Known rows, with every way that one mark hangs from another:
tege(dugaz(felig leva(gazu)) pamudo): [ -7.2  52.3 -26.7   6.5 -14.4   1.4 -17.4 -24.3  20.1   6.0   1.0  58.4
  10.9 -23.4 -38.7  -8.2  33.6  -6.1 -12.2  33.9   5.8  42.5  15.7 -20.8
  -2.8]
tege(dugaz(leva)): [-17.5  46.7 -14.2  -1.0  -7.5 -19.2  -7.0 -10.2  12.8   8.8 -10.6  43.5
 -15.9 -27.9 -16.9  -8.5  31.5  -4.4 -12.7  10.1   0.3  16.5   9.3 -28.5
  19.9]
felig(dugaz(leva(gazu) tege(pamudo))): [ -7.8  23.0 -19.8  -2.5 -13.5   2.1 -17.4 -24.8  26.3  -8.3   2.6  53.8
  18.3 -22.2 -17.0  -6.0  47.2  -5.3  -5.2  28.3   9.6  41.6 -10.3 -17.2
  -1.6]
pamudo(tege(dugaz(leva(gazu)))): [-24.1  50.4 -29.9  -7.9 -14.5 -10.3  -5.6 -23.5  16.5   5.7   0.1  54.1
   6.8 -27.2 -36.9   2.4  33.0  -8.4   8.1  11.4  10.5  33.0  11.5 -33.5
   4.1]
pamudo(tege(dugaz)): [-13.1  41.3 -18.6   6.4 -13.8 -21.1  -4.1  -9.5  17.5  -4.5  -2.0  46.7
 -22.1 -22.5 -34.1  -8.0  20.6 -12.1   2.7  -0.8  -8.0   4.5   2.0 -59.6
  22.0]
solen(luze(robis(felig leva))): [ 10.3  35.1  -4.8  -8.0 -12.4 -43.3   3.6 -12.9   7.9 -20.0 -37.3  11.2
 -34.7  -2.6 -10.5 -15.1  27.2  18.8 -30.6  -8.9 -32.5  -9.3  -2.4   0.2
  20.4]
leva(dugaz robis(felig)): [-11.3  21.9  -1.5 -10.4   6.2 -25.1  19.2 -15.6   0.7  16.7 -17.8  43.9
 -21.4 -12.1 -25.8 -16.2  31.0  14.4 -24.2 -27.4 -26.0 -13.9   4.1 -30.4
  30.5]
leva(robis(felig)): [ -7.6  28.8  -1.9  -2.9  -0.9 -30.6  16.2 -16.4   8.6  15.0 -22.3  39.9
 -28.1 -10.5 -17.4  -9.9  33.2  14.7 -34.8 -15.9 -22.5  -6.2   5.8 -32.0
  31.3]
tege(dugaz(leva(gazu robis)) pamudo): [  0.9  33.2 -21.0  -4.5  -3.5   6.4  -9.8 -29.9  21.0  13.3  -6.3  63.3
  11.9 -16.8 -17.3 -13.6  37.4  -4.6 -17.1  21.4  10.9  41.1  10.0 -32.0
  -3.6]
tege(dugaz(felig leva(pamudo))): [-17.4  60.9 -18.5   2.7  -9.1 -17.5 -12.0 -17.0  11.0   3.5  -0.2  48.2
  -8.5 -24.1 -48.5 -11.7  23.2 -10.3 -13.9  23.1 -16.8  25.8   7.3 -17.5
  23.4]
solen(luze): [ -1.7  41.0   4.5  10.2 -10.2 -25.4   0.3   0.2  -1.1   5.5 -21.8  31.3
 -25.7 -25.9 -13.5 -11.3  25.6  11.2 -20.7   2.1  -9.4   7.9   3.9 -28.9
  32.2]
robis(felig leva(pamudo(tege(dugaz)))): [-15.2  33.8 -34.9 -16.5 -11.7 -36.7   7.0 -26.0  21.9 -31.8  -0.9  42.2
 -17.4  -3.8 -50.0  -9.2  24.0  -9.7   8.2 -17.7 -31.4 -12.8 -11.9 -36.1
  27.6]
leva(dugaz gazu robis(felig)): [-11.9  24.4 -13.4 -12.4   3.3 -16.8  23.7 -22.2  -0.4  20.5 -18.3  47.9
   0.3 -15.8 -30.0  -5.9  34.7  18.4 -20.3 -28.1 -14.6   4.0   9.0 -20.4
  16.6]
luze(robis(felig(dugaz))): [ -5.5  28.8  -1.8  -1.9  -4.7 -36.4   9.1  -6.0  18.0  -4.9 -27.9  24.8
 -31.9  -8.6 -11.1  -9.4  28.8  12.1 -28.2  -1.4 -29.4  -4.0 -10.0 -13.6
  13.5]
tege(dugaz(leva(gazu)) pamudo): [-11.6  39.1 -24.3  -1.5  -9.2  -0.1  -6.2 -20.7  20.9   0.9   1.1  60.3
  10.5 -26.3 -22.1  -8.5  36.2  -7.0  -4.3  20.7  13.2  35.3   7.4 -22.7
   3.4]
leva(dugaz gazu pamudo robis): [-11.0  34.7 -12.4  -6.7   4.8  -5.3   8.8 -19.4  -2.4  19.2  -7.2  62.4
  15.9 -24.7 -36.4 -10.9  31.7   5.0 -11.4 -25.5  -9.8  15.1   2.9 -21.7
  26.8]
luze(robis): [ -4.5  44.0   2.1  11.0  -5.6 -25.5  -5.2   2.4  11.5   7.4 -16.9  34.0
 -25.4 -26.0  -8.1 -11.1  26.3   4.0 -25.1  -4.5 -12.5  -2.4   1.8 -21.5
  26.0]
tege(pamudo): [ -4.6  31.0  -5.4  13.4  -1.7 -14.0  -3.5  -4.3  13.2  -3.7  -0.4  53.8
 -15.7 -26.7 -16.0 -15.0  33.0   1.2 -14.9   2.2  -4.8  -1.7  -2.8 -38.4
  36.5]
luze(robis(leva)): [  5.6  42.0  -8.9   4.3  -8.4 -25.9 -11.3  -6.3  14.7  -8.6 -21.0  24.4
 -23.8 -21.3  -6.4  -7.7  30.5   8.7 -23.6 -17.3 -18.9 -11.2   0.4 -11.4
  31.1]
dugaz(tege): [ -7.1  31.1   0.9  11.1 -13.9 -20.8  -7.3  -3.9  16.4  -0.2  -4.9  41.0
 -15.5 -27.0 -16.9  -8.3  36.6  -4.3 -12.6  -2.4  -6.2   5.1  -2.8 -38.3
  32.8]
leva(pamudo): [-18.2  40.7  -7.6   5.1  -2.4 -25.8   4.2  -2.6   4.8  -0.1  -1.9  49.5
 -13.7 -28.4 -26.6  -7.2  29.5   1.7 -13.3  -8.9 -14.5   0.8  -4.1 -27.9
  44.9]
felig(dugaz(leva tege)): [-12.8  29.2  -8.6  -0.7 -13.0 -17.0 -12.7 -15.8  18.5  -0.3 -10.0  37.3
  -9.7 -27.7 -13.7  -6.4  42.5  -0.4 -11.6  18.4  -4.9  22.7  -7.7 -22.7
  16.5]

Rows:
[-12.3  41.8 -17.3   5.3 -10.9  -4.5  -6.5 -16.7   8.9   1.2   4.0  55.5
  20.3 -26.7 -61.1  -9.3  30.5  -9.0   1.0  -1.8 -14.2  24.3  -2.0 -15.3
  20.2] -> leva(dugaz(felig tege) gazu pamudo)
[ -1.3  41.9   8.9  -0.6 -10.2 -40.5   6.1  -6.2   6.1  -2.7 -33.6  19.8
 -37.9  -5.1 -14.9 -15.6  19.4  13.1 -33.8   4.4 -25.5   0.5  -1.9  -8.9
  16.9] -> solen(luze(robis(felig)))
[-12.0  51.1  -5.5  11.3 -18.5 -15.6 -23.3 -16.7  14.3  10.0  -4.5  43.0
  -9.2 -25.1 -34.1  -8.3  38.8  -1.1 -18.7  23.4  -8.1  23.1   8.5 -18.0
  24.4] -> dugaz(felig leva tege)
[-12.2  33.7  -2.0  -4.2  -8.8 -11.8 -15.2 -25.9  14.2   8.9  -1.5  56.7
  -0.5 -15.1 -25.6 -14.7  39.2  -8.9 -17.1  10.1 -10.8  26.3  -5.1 -23.1
  28.5] -> dugaz(leva(pamudo robis) tege)
[ -5.7  38.5 -12.9  -0.7   0.2 -10.7   4.8 -17.7   5.2  18.6 -10.9  55.3
   8.5 -24.3 -28.7  -4.6  36.3   6.3 -19.9 -12.4  -8.8  22.2   4.8 -26.6
  27.2] -> leva(gazu pamudo robis)
[ -6.8  34.3 -21.6 -18.3  -0.1 -26.5  13.5 -17.9   9.6 -10.2 -22.3  29.9
  -0.4 -12.6 -23.9  -6.2  34.8  16.1 -13.5 -34.0 -20.5 -10.0   3.5  10.5
  14.6] -> luze(robis(felig leva(dugaz gazu)))
[ 16.2  29.4  -6.9  -9.0 -12.6 -41.7   2.4 -14.8   9.5 -22.9 -41.7   4.3
 -35.6  -0.9  -7.4 -13.2  27.9  19.9 -30.5  -3.7 -37.0  -4.6 -10.4  -1.1
   7.0] -> solen(luze(robis(felig(dugaz) leva)))
[-17.1  29.3 -14.5  -4.5  -6.7  -8.5   3.3 -13.9   7.5  -3.7   7.1  56.2
  21.2 -28.6 -44.3  -8.7  33.5  -7.8   7.5 -15.2  -4.1  16.8  -8.4 -19.8
  24.8] -> leva(dugaz(tege) gazu pamudo)
[ 10.8  28.0 -16.6   9.1 -12.7  -4.9 -20.5 -20.6  20.9 -19.2   9.4  46.6
  -0.6 -20.3 -40.5 -23.8  34.7  -6.5  -1.1  -2.7 -18.7  -5.7  -3.2 -26.3
  26.6] -> robis(leva(dugaz(felig tege(pamudo))))
[ 17.0  44.2 -11.6  -1.0 -16.4 -19.3  -8.2 -12.0   7.5  -8.1 -35.2  16.5
  -6.8 -18.2  -9.1  -6.2  28.7  14.0 -22.9  -6.2 -10.7  16.6   6.1   1.2
   9.3] -> solen(luze(robis(leva(gazu))))
[-10.8  32.1 -14.7 -19.6   3.3 -36.2  10.8 -16.5   8.6 -22.2 -12.5  33.8
 -15.8  -5.3 -34.5 -16.8  23.6   6.3  -9.7 -32.4 -39.0 -25.0 -11.5   8.2
  32.4] -> luze(robis(felig leva(dugaz pamudo)))
[-29.6  41.5 -28.5 -12.0  -8.0 -12.5  -3.4 -26.6  10.8  -1.0   5.0  58.2
  17.7 -23.5 -45.2   7.9  34.2  -1.0   8.3  10.1  -3.3  33.1  -6.7 -15.0
  12.3] -> felig(dugaz(leva(gazu pamudo(tege))))
[ -1.1   9.1  -9.9   0.2 -14.1 -22.8   1.3 -17.9  29.9 -23.4  -1.7  44.0
 -17.8  -6.0 -19.0 -15.0  40.0  -4.7 -13.0  11.2 -19.6   3.1 -22.8 -37.1
  13.2] -> robis(felig(dugaz(tege(pamudo))))
[ -0.9  38.0 -19.2   1.7 -12.0 -16.1 -15.4 -17.8  10.7 -18.6   3.9  40.6
   2.9 -22.9 -54.6 -18.2  30.2  -6.9   0.2 -15.4 -31.0  -3.7  -5.6 -13.7
  36.5] -> robis(leva(dugaz(felig tege) pamudo))
[ -7.0  55.4 -17.8  14.5 -18.4 -15.6 -14.4 -14.2  16.7   0.9  -2.2  46.3
 -20.5 -21.8 -52.2  -8.4  19.2 -10.9  -3.2  11.2 -17.0  11.1  10.6 -54.3
  16.2] -> pamudo(tege(dugaz(felig)))
[ -0.5  20.2  -8.3  -3.6  -0.6 -29.5  13.6 -19.0  10.1  12.0 -26.3  32.5
 -27.1  -8.0 -11.8  -7.1  36.6  19.3 -34.1  -8.1 -29.1  -1.4  -1.3 -36.1
  20.1] -> leva(robis(felig(dugaz)))
[  4.4  37.3 -26.7   2.1 -15.8  -6.8 -11.9 -20.9  11.1  -4.2  -7.0  37.5
  14.5 -27.0 -46.3  -5.6  40.5   3.9  -1.3 -14.3 -12.3  13.2  10.3 -11.4
  18.4] -> robis(leva(dugaz(felig tege) gazu))
[  0.2  22.5  -1.1  -1.6 -11.2  -9.4 -17.9 -24.6  16.7  14.4 -15.3  40.7
  -9.0 -18.4 -10.4 -11.1  43.0   2.8 -22.4  17.8  -8.7  27.8  -3.7 -28.9
  11.7] -> felig(dugaz(leva(robis) tege))
[-13.2  26.7 -20.6 -15.2   1.8 -32.9  19.2 -11.9   3.5 -10.1 -13.4  31.5
 -19.1 -18.0 -26.8  -9.0  35.9  16.6  -9.5 -39.1 -26.8 -27.5   1.6 -11.9
  39.7] -> robis(felig leva(dugaz))
[  6.5  38.9  -4.9 -12.1  -8.8 -42.5   5.9 -18.2   8.5 -25.7 -29.0  19.4
 -27.4  -0.2 -25.0 -15.3  22.0  11.4 -25.6  -8.4 -38.4  -9.2 -10.8   5.5
  25.7] -> solen(luze(robis(felig leva(pamudo))))
[  0.1  44.2 -23.6  -3.6 -13.4 -22.7 -16.3 -19.1  27.4 -31.0  -3.9  38.5
 -14.0  -8.3 -40.6 -15.3  16.6 -17.8   4.2  -8.9 -24.2  -2.2  -9.6 -29.3
  16.5] -> luze(robis(leva(pamudo(tege(dugaz)))))
[-11.4  56.8 -21.9  11.8 -15.9 -19.1 -11.7 -18.1  16.7  -6.3   6.2  52.2
 -12.6 -17.7 -66.0 -10.1  14.6 -18.7   2.2  11.1 -22.7  12.8   0.7 -48.0
  22.2] -> leva(pamudo(tege(dugaz(felig))))
[-19.1  27.8 -16.4 -18.4   5.9 -18.6  24.2 -25.1   0.3  10.2 -10.7  55.4
   6.8 -12.9 -43.5  -8.3  33.3   8.9 -14.1 -28.2 -21.1   5.3  -1.7 -14.1
  23.0] -> leva(dugaz gazu pamudo robis(felig))
[  5.4  14.6  -2.6  -0.1  -9.9   0.9 -23.5 -29.9  26.4   2.6  -3.4  55.0
  -1.6 -11.5  -9.7 -20.8  44.0  -6.3 -19.5  29.0  -4.3  29.8 -14.4 -33.6
   4.6] -> felig(dugaz(leva(robis) tege(pamudo)))
[ 17.5  28.1   1.9  -2.8 -16.9 -18.6 -18.1 -13.2  10.4 -19.9 -24.7  18.4
 -15.6 -10.9 -17.8 -24.6  26.2  -1.7 -11.3  -7.8 -20.7   0.2  -7.2  -8.4
  14.2] -> solen(luze(robis(leva(dugaz(tege)))))
[  6.6  30.5   4.1  -2.8 -10.1 -39.6   5.6  -8.8   9.8  -8.7 -40.1  14.8
 -39.2  -1.9 -10.8 -16.0  22.7  13.9 -34.9  10.3 -32.5   4.6  -9.9  -9.1
   4.5] -> solen(luze(robis(felig(dugaz))))
[  1.8  31.0  -5.9  -7.5  -7.2 -18.7 -13.1 -16.4  17.6 -25.9  -3.9  36.3
  -1.4 -14.6 -31.5 -20.9  27.4 -10.7  -1.0 -20.9 -24.9  -8.7 -17.9  -4.8
  27.3] -> luze(robis(leva(dugaz(tege) pamudo)))
[  2.9  44.9 -10.5  -0.9  -5.9 -27.7  -9.8  -9.2  14.7 -17.3 -14.1  31.5
 -14.4 -16.5 -17.8 -10.4  26.9   2.3 -16.5 -17.1 -25.4  -9.7  -6.8  -7.0
  35.7] -> luze(robis(leva(pamudo)))
[-13.8  27.0 -13.3 -13.8 -10.6 -16.4   2.2 -36.7  16.9  16.1 -15.9  46.9
   4.3  -9.2 -22.3  -3.4  48.4   8.5 -21.8   5.4  -3.5  31.1   6.6 -11.9
   4.8] -> dugaz(leva(gazu robis(felig)) tege)
[ -3.7  24.1 -23.0 -10.3  -5.7 -39.5  13.4 -13.4  12.2 -16.0 -23.7  19.1
 -26.0 -13.9 -14.0  -3.0  40.6  20.2 -19.0 -23.0 -30.0 -14.0  -6.3 -18.5
  29.1] -> robis(felig(dugaz) leva)
[  1.8  14.9 -18.8  -9.9 -15.5 -35.2   3.2 -19.2  24.9 -23.8 -17.1  19.3
 -20.2 -10.4 -15.5  -4.3  44.2   8.7 -11.4 -13.6 -27.3  -7.5 -13.9 -23.3
  20.6] -> robis(felig(dugaz(tege)) leva)
[ -1.0  53.7 -32.5   3.0 -19.5 -20.7 -17.1 -23.7  19.7 -23.3   5.3  42.9
 -10.5 -16.0 -61.0  -9.3  19.3 -11.9   5.2  -0.7 -29.2   4.1   2.2 -39.6
  27.0] -> robis(leva(pamudo(tege(dugaz(felig)))))
[  7.8  51.5 -22.1   3.7  -7.9  -9.7 -10.8 -15.0   4.8   3.4 -21.3  29.8
   4.8 -22.9 -39.7  -8.4  30.7  12.4 -14.6 -18.2 -20.3   4.3  12.3   5.8
  13.5] -> luze(robis(leva(dugaz(felig) gazu)))
[-18.1  62.9 -30.8   2.8 -20.0  -6.3 -14.7 -28.2  14.5  11.5  -1.5  53.5
   7.0 -24.4 -56.6   1.7  28.9  -8.3  -0.3  21.9   0.6  38.8  20.0 -27.9
  -0.1] -> pamudo(tege(dugaz(felig leva(gazu))))
[-28.2  62.5 -14.9   4.4 -11.7 -16.7 -16.6 -23.9   5.3   4.3   9.3  58.3
  -5.2 -20.0 -61.9  -4.1  23.7  -4.8  -2.8  17.4 -16.4  15.2   2.5 -20.4
  33.1] -> dugaz(felig leva(pamudo(tege)))
[ 11.1  22.6   7.2   0.0 -20.0 -34.6  -3.7 -13.4  20.1 -17.8 -33.7  13.1
 -32.9   3.0 -14.9 -19.3  25.9   2.2 -26.4  17.8 -30.3  14.2 -20.7 -16.0
  -5.6] -> solen(luze(robis(felig(dugaz(tege)))))
[  0.4  31.0 -15.0  13.0 -13.0   8.0 -13.0 -20.4  17.4  -2.1   7.8  61.2
  18.3 -24.6 -49.6 -16.4  36.0  -7.9  -1.5   9.1  -3.7  23.2   0.2 -26.6
   9.8] -> leva(dugaz(felig tege(pamudo)) gazu)
[-18.3  60.6 -19.1   6.7 -17.5 -13.6 -19.8 -23.3  15.1   8.4  -0.4  51.1
 -13.7 -21.6 -50.7  -7.2  21.8 -10.6  -2.7  25.1  -9.7  23.1  13.5 -36.8
  15.0] -> pamudo(tege(dugaz(felig leva)))
[ -3.5  55.1 -16.7   6.5  -8.5  -4.3 -12.1 -27.7   0.7  36.6 -17.2  50.6
   7.8 -24.7 -33.3  -2.0  40.7  16.2 -31.1  14.1  -2.3  40.0  25.6 -11.3
  11.9] -> dugaz(felig leva(gazu robis))
[-13.1  36.5 -24.1 -17.8  -6.6 -16.6  10.2 -32.9  15.4  19.9 -24.1  46.5
  -2.1 -10.2 -24.0  -2.8  38.6   6.3 -22.5   4.2  -5.6  31.7  15.1 -18.9
  -1.1] -> tege(dugaz(leva(gazu robis(felig))))
[ -3.7  18.8 -22.3 -15.2 -12.8 -35.1   3.2 -21.7  24.4 -33.5  -8.1  28.2
 -10.7  -8.3 -28.8  -6.6  39.2   1.0  -8.7 -14.1 -35.6  -5.0 -24.2 -16.4
  25.8] -> robis(felig(dugaz(tege)) leva(pamudo))
